Every row comes from one small tree of marks. The marks that hang from a mark follow it in brackets, in alphabetical order. Every link used is in the known rows. Which tree was each row made from?
Known rows:
H(J(K(B) W)): [  4 -27 -65 -23 -47 -23 -28   5  -6  16   7 -12  -5   9  16  23  23   8
   8  24 -13  23 -19   0  35  -5  22  10  11 -36  32  20   2   9  -7 -11
 -21   0  22 -15   8 -21  36   4  -5  38 -32 -29 -11 -41   4   6  24   7
   4  -4]
H(P(B)): [ 68 -14  45 -16  -3  -2 -13  -3  32  28   0   1 -10  -8 -10  -2 -16 -10
 -12  21   3 -13  13  -7 -13  15  12  -7   4 -19   4 -15   0 -17 -11   5
   4  -6  29  12   5   3  23  -8  -5   4  15  -7   5  -3  -6  11   2 -19
  -5  16]
P(W): [ 21 -15  -2 -11 -11  -6  -4   1  11 -10  -1  10  -2  -2   3   9 -11   9
  -8   9  -8 -11  -9  -5  -3  -7 -10 -14 -21   2  -3   1   5  -3   0  -1
  -4   5   4   2  -9  13  12   3  -1  13   5  68   5  14  -4  10   9   4
   8  -5]
Q(P): [ 16  15  -3  -1 -17   1  -3   0   8  27   3   6   5 -14   5  -4   3   8
   3  -2  -9  17  -3   4  -6   3   4 -10  -2 -23   5 -10   9   1   9  -2
   5  -5   7   3  -3   5 -18   2  -9   7   2 -42  -2  11  62   1   1  10
  -5   9]
P(B H J): [ 62   7   5 -15   5  -8 -16  -3  32   7  -2  15   2 -23  13   7 -10 -10
  -3  37 -35 -21 -11  -1 -24  12  21   2  18 -12 -18 -23  -5  28 -10  10
 -10   2  -6 -30  -1   0  12  17 -25  34   9 -18   5  14 -21 -10   0  22
 -10  69]
H(P(J(K(B)) Q)): [ 40  34 -22 -17 -15 -16 -35 -12 -10  57   3   0 -20 -23  17  23   8 -16
  10  48 -31  13 -32 -15  43  10  36  10   7 -13  16  -5   5  -4 -52  18
  12   4  35 -21   8  -7  25   9 -19  33 -35 -44  -5 -27   0 -38   5   5
 -19  22]
Q(J(K(B) W) P): [ 28  19 -41 -29 -48 -25 -32   0 -26  54   5   3   2 -10  46  13  27  30
   5  17 -21  26 -42 -10  18   0  33   4  -5 -62  27  -8  27  -1  14 -11
 -10 -12  29 -16   7  -6   4  22   0  44 -30 -51 -30 -16  85  -1   2   4
 -12  27]
K(B(J(W))): [ 24  14 -23   4 -22 -21 -17  -7 -18  14   4 -13  -3  -7  -2  21  30  -7
  -3  -1  -7   9 -16  -7  -5  18   8   0  -9 -42  14  13  11  13 -17  -8
 -17  -4  48 -21  -2 -23   5  -7  -7  -6 -12 -55   0 -65  28  -5   1   1
  -5  36]
K(B(J(Q(P)))): [ 38  33  -2  25 -30 -15 -10 -10  -4  56   5   0  12 -18 -45  -1  37   7
  -8  -3 -28  15 -22 -17 -28  44  -5  -8 -14 -37  25  -7  13   8 -14  -3
  -8  -3  20 -29   6 -15 -32  14 -14  -6  -4 -71  11 -55  74 -11   4   0
 -15  24]
K(B): [  6   7  -5  -2 -12  -9 -23  -1 -11   3  -4  -3  -2  -2   2   4  13  -2
   1  -5  -3 -22  -3 -13   4   3  -5   0   1  -5   4   7  11 -14 -24   2
  -7  -1  12 -14   8 -18   1   9  -3  -5  -9   2  -1 -44  -3   0   5  -9
  -9   4]
J(K Q(P) W): [  5   9 -50 -17 -41 -17   8  -6 -23  50  18   3  13 -13   6   1  23  25
  -2  24 -21  37 -29   3  -5 -16  29  13  -9 -59  35 -13  -1  -2  20 -17
  -8   0  11 -29  10   6  10  11   5  42  -5 -74 -12  39 112  -8  10  15
 -27   7]
J(W): [  1  -8 -15 -15  -4  -8   7   0 -13  -1   6  -6  -1   1  19  12   4  -3
  -3   6   3  17  -4   5  11 -13  16   5  -2 -28   8   6  -1   1   9  -9
  -8  -6  12 -10  -2  -4  17  -6   8  12   1 -11  -8   9  35   2   2   6
  -7   7]
J(K(B) Q(P) W): [ 13  18 -55 -19 -54 -26 -16  -6 -28  55  15   0  10 -14   7   6  36  22
   0  16 -27  18 -34 -10   5 -12  27  13  -8 -64  40  -4  14 -14  -3 -17
 -16  -2  20 -41  16 -10  15  18   4  40 -17 -64 -11  -3 105 -10  14   6
 -36  12]
H(J(K(B) Q W)): [  4 -24 -56 -17 -47 -26 -14  -1 -18  31  11 -12   2   5 -11  16  34  17
  -2  31 -24  21 -24  -9  22  -1  20  15   2 -41  49  18  -7  -3  -2 -13
 -24   0  -2 -35  17 -25  37  16   5  41 -27 -12  -2 -34  21   0  29   5
  -8  -8]
Q(J(K(B)) P(H)): [ 32  29 -45 -24 -53 -16 -58  -2 -12  50  -3  12  12 -20  44   8  17  26
  12  20 -34  -8 -43 -18  -5  26  21   1   6 -43   7 -24  19  -1  16   4
 -14  -6  16 -19  17   5   4  40 -13  54 -39 -44 -20  -3  56 -14  -2  19
 -13  44]
K(B(J)): [ 22  22  -6  19 -19 -12 -22  -7   0  18  -2  -8   0  -6 -20  13  25  -5
   0  -7  -7  -7 -12 -14 -12  26  -6  -7  -3 -10   5   6  10  12 -28   2
  -9   2  31 -14   0 -20 -15   0 -12 -17 -12 -37   6 -74  -7  -8  -3  -7
  -1  24]
Q(J(W)): [ 18  -9   2 -17   8 -12   5   2 -26  10   0  -4  -3   6  35  14   8  17
 -10  11   0  21 -19  -1  10   4  18  -2  -8 -21   9  -5   4   9  31  -9
  -5 -17   2  -5  -3   1   3   8  12  24 -11  23 -20   7  39   0  -8   2
   6  18]
Q(P(K)): [  9 -16   5   5  -9  -3 -25  -4   2  25   2   8  12 -16 -14   9 -14  16
   3  15 -12  25 -17  -2 -12   2  -7 -16  17 -22   8  -1  -9  28  14   0
   1  -3  19   6   0  16 -27  -5 -21  19  -4 -45   0   3  63   3  12  21
   4   2]
J(Q(P(B H K))): [ 46 -28  20 -16 -22 -11 -35  -9  14  37   4  13  28 -27 -29   4 -17  19
 -12  40 -40 -10 -24 -10 -48  20   0 -10  18 -56   9 -23 -14  33  17   6
 -20  -4  -7 -26  16  16   0  15 -30  39   7 -39   8  32  60   4  19  31
 -22  43]
B(J(K Q(P) W)): [  21   21  -50    3  -40  -19   10  -11  -12   62   20   -1   12  -20
  -17   11   32   21   -4   22  -26   48  -36    4  -20   15   25    7
  -13  -75   38   -8    2   26   18  -16   -8    2   27  -28    4    9
   -1   -1    0   21   -8 -116   -4    6  105  -11    0   19  -19   32]
Q(J): [ 14  -1  18  -2  12  -6  -2   1  -9  14  -7   1  -1   4  13   3   3  16
  -4   6  -3   8 -15  -7  -4  15   3  -6  -5   6  -1 -10   6   5  24   1
   1 -11 -11   6   0   4 -11  16   8  14  -7  40 -11  -5   6   0  -8  -3
  15   7]
K(B(J(Q))): [ 24  20   3  22 -13 -18  -8 -10 -14  34   1  -9   5  -5 -49   4  35   2
 -10  -2 -20  -6 -16 -21 -21  36  -8   3  -8 -10  18   5   5   5 -20  -2
 -10   1  10 -30   7 -21 -13  11  -2  -7  -7 -23  15 -71  14 -12   1  -8
 -11  19]
P(H Q(J) W): [ 32 -13   3 -37   1  -6 -29  -3  -8  -3  -8  12  -2 -15  45  30 -17  11
  -9  38 -37 -13 -45  -6  11  35   7 -15 -17 -13 -14 -14  -1  17  21  20
 -10 -10  -8  -4  -1  32  28  21  -7  35 -27  93 -12  42 -14  -7   4  29
  13  36]
K(B(J(Q W))): [ 26   9 -14  11 -20 -24   1 -11 -26  31   8 -16   7  -3 -28  12  39   3
 -12   7 -16  13 -21 -14 -16  28   5   5 -14 -40  28   7   4   7 -14 -13
 -20  -4  21 -42   5 -24   1   4   5  -1  -8 -40   6 -60  46 -12   6  -1
 -18  26]

Which tree is each row?
[  5   2 -48   3 -20 -21  11 -11 -22  39  17  -9   8  -4 -19  13  30  15
  -6  24 -17  30 -35   0 -14   4  21  17 -13 -49  31   0  -6  25   9 -13
 -12   6  16 -28   8   4  11  -3  10  18 -11 -69  -3 -12  47 -14   1  13
 -16  22]
B(J(K Q W))
[ 58  18   1  -5  -8 -10  -2   0  24  29   3  26  -3 -27   6   4  -8  15
  -2  24 -37  24 -18  -2  -8  -3   5 -20 -11  -4  -5 -14  10  21   3   3
   7   4  11 -10 -19  13 -20  14 -17  34  13  21   9  25  57  -4   5  20
   4  29]
Q(P(J W))
[ -1   4 -56 -18 -42 -27 -18  -8 -40  30  10  -7   4   1   2  10  32  14
  -3  20 -15   1 -29 -14  13 -18  20  23 -10 -44  35   7   6 -15 -12 -17
 -17   1   9 -42  18 -17  30  14  11  33 -21 -27 -10 -23  47 -14  14  -1
 -32   3]
J(K(B) Q W)
[ 23  26 -29 -12 -45 -19 -39  -3 -14  55  -1  10   3 -14  33   6  21  29
   8  11 -23  12 -36 -17   2  13  20  -1  -1 -38  20 -13  25  -5   5  -2
  -5  -7  16  -8  11  -1 -13  26 -11  35 -26 -38 -21 -30  58  -1  -2   0
  -3  15]
Q(J(K(B)) P)
[ -6  10 -41  -4 -41 -20 -19  -7 -23  37   4  -2   5  -1 -17   1  25  14
   1  14 -18 -14 -24 -22   2  -2   8  22  -2 -17  27   2   7 -16 -22  -5
  -9   7  -5 -37  20 -13  12  21   4  25 -18  -7  -3 -32   9 -11  11  -4
 -25  -4]
J(K(B) Q)
[ 42  27 -31 -18  -7 -11 -12  -1   0  25   8  15   9 -32  42  10   5  -1
   3  33 -35  26 -24   8  -8   1  30  -4  14 -41  -2 -22   0  25  21  -3
  -7  -5  16 -31  -7   0  -3  23 -15  51  -6 -79  -8  43 102 -27  -3  37
 -19  69]
Q(P(H J(W)))
[ 71   3  22 -22  15  -7  -4  -9  12  27   0  12 -21 -25  11  26 -20 -11
 -11  51 -29  16 -20  -7  27  18  17 -17 -15   2  -3 -10  -3   7 -25  19
  18   0  26  -1 -11  17  20  -3  -9  27  -5  53   9  21   6 -20   7  10
   4  22]
H(P(J Q W))
[ 14  -2  -7  11   4 -16  23 -10 -19  23  11 -13   6  -2 -28  10  27   3
 -15  14 -13  28 -17  -1 -22  19   7   3 -15 -33  24   1  -8  22  12 -13
 -12  -4  10 -27   0  -6  -2  -5  12   1   2 -48   5 -11  54  -9   1   8
  -8  22]
B(J(Q W))
[ 82 -29  55   1  18 -17 -13 -14  16  52   1   7  -2 -16 -53   6 -22   6
 -23  63 -30   6 -10 -22 -27  12   9  -7  17  -5  16 -21 -24  30 -15   8
   8  -3   6 -21   6   4  -4   8 -12  44  16   1  18  -5  23  -8  11   3
  -9  34]
H(P(B J(Q) K))
[ 72 -18  21 -19 -26 -13   3  -4  30  35   4  18   8 -21 -20  -3  -5  22
 -24  20 -38  -7 -13  -8 -38  10  -2 -20 -31 -44  12 -23   9   2   6  -1
 -12  -2  -8 -18  -4  20   7   9 -17  18  30  36  13  26  49  30  18   8
  -9  17]
J(Q(P(B W)))
[ 47  12 -28 -25 -59 -24 -43  -1  -4  46  -2  20   1 -17  30  11  11  39
   0  19 -31   1 -45 -23   5   9   8 -12 -22 -33  14 -10  29   0   5   1
  -8  -2  23  -2   1  13  -1  29  -7  44 -25  44 -16 -18  49  10   6   3
   8  14]
Q(J(K(B)) P(W))
[ 20  -2 -63 -20 -74 -12 -57   4  17  31   4   7  10 -18  22  13  14  10
  19  26 -32   8 -25  -4   6  25  14   1  26 -49  21  -3   0   9   5   4
 -20   4  19 -15  18  -7  22  27 -28  53 -40 -66  -4 -15  29  -5  23  25
   0  24]
Q(P(H(J(K(B)))))
[ 11  13 -28 -13 -32 -19 -32  -3 -22  32  -6   2  -1  -2  22   9  19  23
   6  11 -15 -11 -35 -22  14  10  12  12  -3 -13  13  -3  17  -6   0  -2
  -5  -1   7 -11  13  -7   7  26   1  31 -34  12 -20 -45  -6  -4  -4  -8
   3  12]
Q(J(K(B)))
[ 20  -8 -38 -46 -26 -12 -39  -5 -11  12  -3  14   0 -16  57  35 -12  19
   2  49 -40  -7 -59  -7  18  19  22   1 -16 -27  -4 -18   0  21  17  16
 -11  -1  -3  -6   5  41  41  23  -8  53 -41  59 -20  45 -17  -9   6  36
   8  28]
P(H Q(J(K)) W)
[ 13 -38 -24 -16 -14 -11  -3   3  -7   1   7  -9  11   6  -4  15  12   7
  -8  35 -23  20 -14   5  -6  24   9   5  14 -37  23   1 -23  16  34  -8
 -25  -9 -22 -25  14  -7  33  20   7  48 -15  -3   5  29  37  -9  21  25
  -3  20]
P(H(J(Q W)))
[ 37  -2 -27 -24 -44 -12 -19   0   5  41   1  22   2 -15  31  10  -3  43
  -2  26 -26  18 -42 -10  -5   1  13 -14 -23 -33  12 -18  19   7  32  -5
   2   0  11   8  -4  34  -3  19  -2  48 -13  31 -14  24  55  10  -2  13
  15   9]
Q(J(K) P(W))
[ 20   0 -31 -35 -33 -23 -38  -7 -19  26  -6   6 -10  -9  42  36   5  20
  -1  33 -38  -6 -55 -20  34  10  15  -4 -28 -24  11  -4  19   0 -21  14
  -8  -5   9 -14   4  17  27  17 -14  33 -37  79 -19 -25 -26  -1  10   9
   6   7]
P(Q(J(K(B))) W)
[ 36 -70  10   0 -26 -14 -20  -1  16  28   2  12  15  -7 -49  15 -14  39
 -17  42 -37  37 -26  -7 -15  16 -24 -29  -4 -23  29   7 -23  38  31  -3
  -9  -1  -7  -1  -1  21 -11   9 -19  43   0  53  22  10  58  22  40  27
  23 -19]
H(J(Q(P(K W))))
[ 13  11 -58 -16 -11 -18  -3  -5 -11  24  12   7  -6  -9  29  14   9   6
   9  38 -21  31 -26   6  19 -30  38  19   2 -20  13  -6   0  26  -8  -7
   1   8  14 -28  -4   1  14   4  -2  42  -9 -45 -12  10  30 -20  -1  18
 -12  31]
P(J(K W))
[ 60 -12 -24 -14 -42 -20 -19  -8  38  19   5  13  -1 -17 -10  19  -4  14
  -6  31 -26  -7 -27  -4 -29  11   8  -7 -23 -38   6 -11  13  31 -16   0
 -14  16  28  -7  -9  27  25 -15 -23   8   5   1   4 -22 -42  25   7   8
  15  34]
P(B(J(K)) W)
[ 11   4 -44 -28 -30 -26 -28  -2 -33  31   1  -4  -3   2  46  20  25  23
   2  19 -12   6 -37 -15  23   0  27  14  -7 -35  23  -2  18  -4   2 -10
 -13  -9  18 -19   9 -12  21  17   9  41 -34   2 -30 -32  28  -6   0   1
  -8  18]
Q(J(K(B) W))
[ 69 -43  34  -9   9 -26 -11 -12  21  21  -2  23   8 -17 -45  14 -26  26
 -25  59 -50  -1 -27 -19 -32  -6  -9 -13  -7 -11   2 -12 -14  48 -10   3
  -7   6 -17 -33  -6  16  -2   7 -22  45  24  82  19  -2   1  10  24  22
   2  30]
P(B J(Q) K W)
[ 27 -24  29   1  10 -12 -24 -16  15  23   0  -8   2 -20 -27  40 -16  -9
  -5  33 -29  17 -26   3 -11  32   7 -19   6 -40   3  -3 -12  68 -29  20
 -12  -6  26  -5  -4  20   3 -35 -44 -16  -5 -44   5 -44 -38  12  14  24
  10  35]
P(B(J) K Q)
[ 20 -55 -24 -21 -32  -8 -44   3   8  14   6   2  18 -11  14  28 -10  13
   2  43 -22  44 -22   9  -3  16   6 -18  34 -58  16   6 -27  51  47  -4
 -23 -11  24  -4   4  12  12   5 -18  57 -22 -63   0  27  77   4  29  46
  11  29]
Q(P(H(J(W)) K))
[ 50  21 -55 -22 -46 -13 -38  -3  23  31   7  35   8 -39  35  11  -9  19
   8  49 -50   7 -43  -3  -7   0  20  -4  -1 -22  -7 -23   4  27   8   7
  -3  16  17 -25  -7  25   6  28 -21  76 -14 -27   2  50  51 -20   5  43
  -5  56]
Q(P(H J(K) W))
[ 16 -22  -7  -4  18 -18 -14  -7 -16  11   4   5   4  -8   2  27 -12   6
  -3  42 -21  38 -21   0   8 -26  12  -1  17 -12   6   6 -20  50   3  -4
  -4  -2  13 -23  -8   0 -11  -2  -9  39  -5 -26  -2  -5  42 -13  11  28
   4  31]
P(J(W) K)
[ 25 -47  -4 -22 -19  -8 -51  -4   8 -15  -4  16  15 -10   4  26 -36  15
  -8  36 -19 -18 -27 -13 -16   4 -23 -15   8 -13 -13   2 -20  25  17   5
 -13   6  13  -5   1  31  17   6 -11  42 -12  56   4  31   0   2  20  37
   9  24]
P(H K W)
[ 41 -34  36  19   5 -17 -11 -15  14  33   3  -4  16 -11 -69  14  -1  12
 -18  28 -27   6 -19 -11 -47  25  -8  -8   5 -25  13  -6 -17  53  -6   2
 -15   2   3 -20   5  10 -13 -13 -23   0  13 -23  17 -41  -4  11  12  10
   4  30]
P(B(J(Q)) K)
[ 43 -33   1  -6  -1 -17 -34 -10   1   9  -2  22  17 -16 -25  18 -24  21
 -15  60 -51  -7 -38 -22 -28   5 -13 -10   5   7  -5  -9 -29  48  11   5
 -10  10 -19 -42   0  22   1  30 -11  68  -5  65  17  29  28 -21  20  43
  -2  43]
P(H J(Q) K W)
